Known rows, with every step that occurs
V, C: -5.3	-12.9	-4.7	3.1	-8.7	16.2	-2.9	-4.2	23.5	15.5	-9.8	2.3	-9.1	16.4	-9.2
N, V, C: -3.0	-5.9	-1.9	19.1	5.4	25.7	-2.6	1.3	11.4	16.7	-5.6	-7.0	-15.7	19.6	-2.1
C, H, N: -12.1	-4.5	-15.9	2.4	1.3	11.1	4.4	-6.1	32.3	-4.7	20.8	-24.1	-24.8	7.5	-19.7
Y, V, C, H, N: -14.8	-3.1	-2.2	17.2	-3.0	4.4	0.4	-2.4	59.0	8.1	6.8	-31.9	-4.3	14.4	-18.7
H, N: -18.6	-7.1	-10.2	21.7	-12.3	8.1	15.6	-9.7	19.6	-5.0	9.4	-13.9	-22.7	18.9	-13.5
V, Y, H: -3.6	-6.9	-8.8	-4.6	-10.2	2.8	4.0	-23.8	20.9	4.0	13.9	-1.7	-31.2	32.4	27.5
Q, N, H, C: 3.4	-18.8	-9.2	9.8	-17.4	29.3	-16.6	-2.1	-5.1	12.7	12.3	-11.9	-6.9	-7.5	-23.3
C, Q, N: -10.7	-8.9	-18.0	-10.1	-4.7	1.2	-23.6	-3.6	-21.6	4.7	4.0	10.1	-14.2	8.9	-16.0
H, C, Q: -3.9	-11.1	-24.8	-7.0	-2.6	17.2	-29.3	-19.0	5.7	23.9	-11.6	16.1	-9.3	-9.0	-14.9
Y, H: -2.3	-19.9	-2.4	-5.1	-10.8	1.7	-5.7	-15.2	26.0	3.4	21.7	-3.5	-14.6	10.5	1.1
Q, N: -6.8	-13.6	-8.3	5.5	-13.8	11.4	0.2	-3.9	-11.3	-3.5	10.2	-8.7	-11.1	11.6	-17.8
V, C, H, N: -12.2	-3.9	-13.1	-0.8	-3.6	16.9	-1.5	-0.3	42.3	7.7	7.0	-17.0	-13.5	14.6	-23.3
V, C, H, N, Q: -10.4	-8.9	-16.2	-7.0	-5.7	20.7	3.1	13.1	43.5	5.6	10.3	-6.2	-14.9	14.3	-24.9
Y, V, C, Q, N: -13.5	-4.9	-2.8	10.4	-6.0	-1.7	-17.9	0.3	23.5	14.3	-4.7	-9.9	2.1	16.7	-16.9
C, H: -0.3	-12.1	-12.1	-9.9	6.3	12.4	-6.3	-7.1	25.1	3.7	13.2	-14.1	-23.2	-0.5	-9.9
N, V, Y, H: -1.2	-0.9	-5.1	13.6	4.8	15.1	2.9	-13.7	9.1	6.4	13.7	-10.8	-34.2	32.8	27.6
Y, V, C, H, N, Q: -12.0	-9.0	-3.8	11.6	-4.8	8.4	5.0	11.4	60.0	5.8	10.4	-21.8	-6.7	14.6	-20.9

Rows
-4.7	-4.5	-25.3	-0.6	-0.6	23.2	-31.3	-10.7	-12.0	20.1	-4.2	6.2	-6.4	-5.5	-21.7
H, C, Q, N, V
-5.3	-8.7	-26.4	-7.6	-7.8	17.9	-31.2	-14.3	-7.2	18.6	-5.0	10.6	-3.5	-8.2	-25.3
H, C, Q, N
-8.6	1.7	-17.3	-7.7	1.7	3.5	-24.0	-5.0	-19.9	5.4	14.1	3.5	-22.9	24.3	3.9
C, Q, N, V, Y, H
-5.8	-1.5	-22.8	-14.7	-12.3	7.9	-18.3	-24.9	7.9	10.9	12.8	3.5	-20.6	22.2	11.3
V, Y, H, C, Q, N
-1.5	-5.8	-15.8	-6.3	-12.1	12.7	-4.4	-30.1	25.7	12.0	9.0	-0.6	-24.2	22.4	20.1
V, Y, H, C
-3.5	-13.3	-13.2	-6.4	-5.7	8.2	-29.9	3.6	-21.5	10.4	8.5	7.2	-15.9	3.1	-14.4
C, Q, N, H
-13.4	-2.2	-11.6	4.5	-14.7	1.8	12.5	-23.1	27.5	-4.0	20.2	-11.3	-33.8	38.6	20.8
V, Y, H, N
-14.7	-5.6	-4.5	14.6	-8.1	10.4	2.1	-5.3	35.2	2.5	24.9	-18.7	-13.9	24.2	-7.5
Y, H, N, V, C
-18.5	1.3	-7.4	31.8	-3.7	20.9	12.6	0.2	21.3	4.1	4.5	-18.6	-19.4	27.0	-13.4
H, N, V, C
-1.3	-3.0	-5.7	8.5	14.2	28.0	-7.9	4.8	20.7	15.8	2.6	-15.3	-17.7	13.0	-6.2
N, V, C, H
-4.4	-8.0	-5.7	18.5	-2.4	20.0	-1.5	1.7	-18.8	-1.2	12.3	-16.4	-15.0	14.8	-12.4
Q, N, V
6.0	-19.7	-13.2	1.0	-5.5	26.5	-33.9	-7.1	7.2	29.9	-1.4	7.8	-15.5	-14.9	-9.7
N, H, C, Q
0.3	-0.5	-10.7	12.4	3.0	22.6	-3.6	-19.6	13.0	13.3	10.0	-10.1	-27.8	23.6	22.6
N, V, Y, H, C
-18.0	7.2	-11.4	32.8	-1.4	16.8	21.6	-10.3	11.1	-3.6	8.8	-20.8	-36.5	37.7	8.9
H, N, V, Y
-16.2	-2.4	-10.2	6.3	-4.4	4.8	-10.6	-4.7	28.0	6.1	21.9	-8.8	-14.8	23.4	-7.6
Y, H, N, V, C, Q
-5.5	-10.2	-10.1	-8.0	-9.6	14.4	-29.1	7.5	-1.5	20.8	-3.0	8.7	-6.1	10.8	-18.9
V, C, Q, N, H
-21.0	4.3	-13.1	22.8	0.9	15.7	0.2	1.3	13.1	6.7	1.7	-10.1	-20.2	26.4	-13.9
H, N, V, C, Q
1.8	-20.2	-1.9	10.7	-14.9	19.4	-8.9	3.8	-10.2	5.0	17.4	-13.5	-13.6	4.1	-15.6
Q, N, H
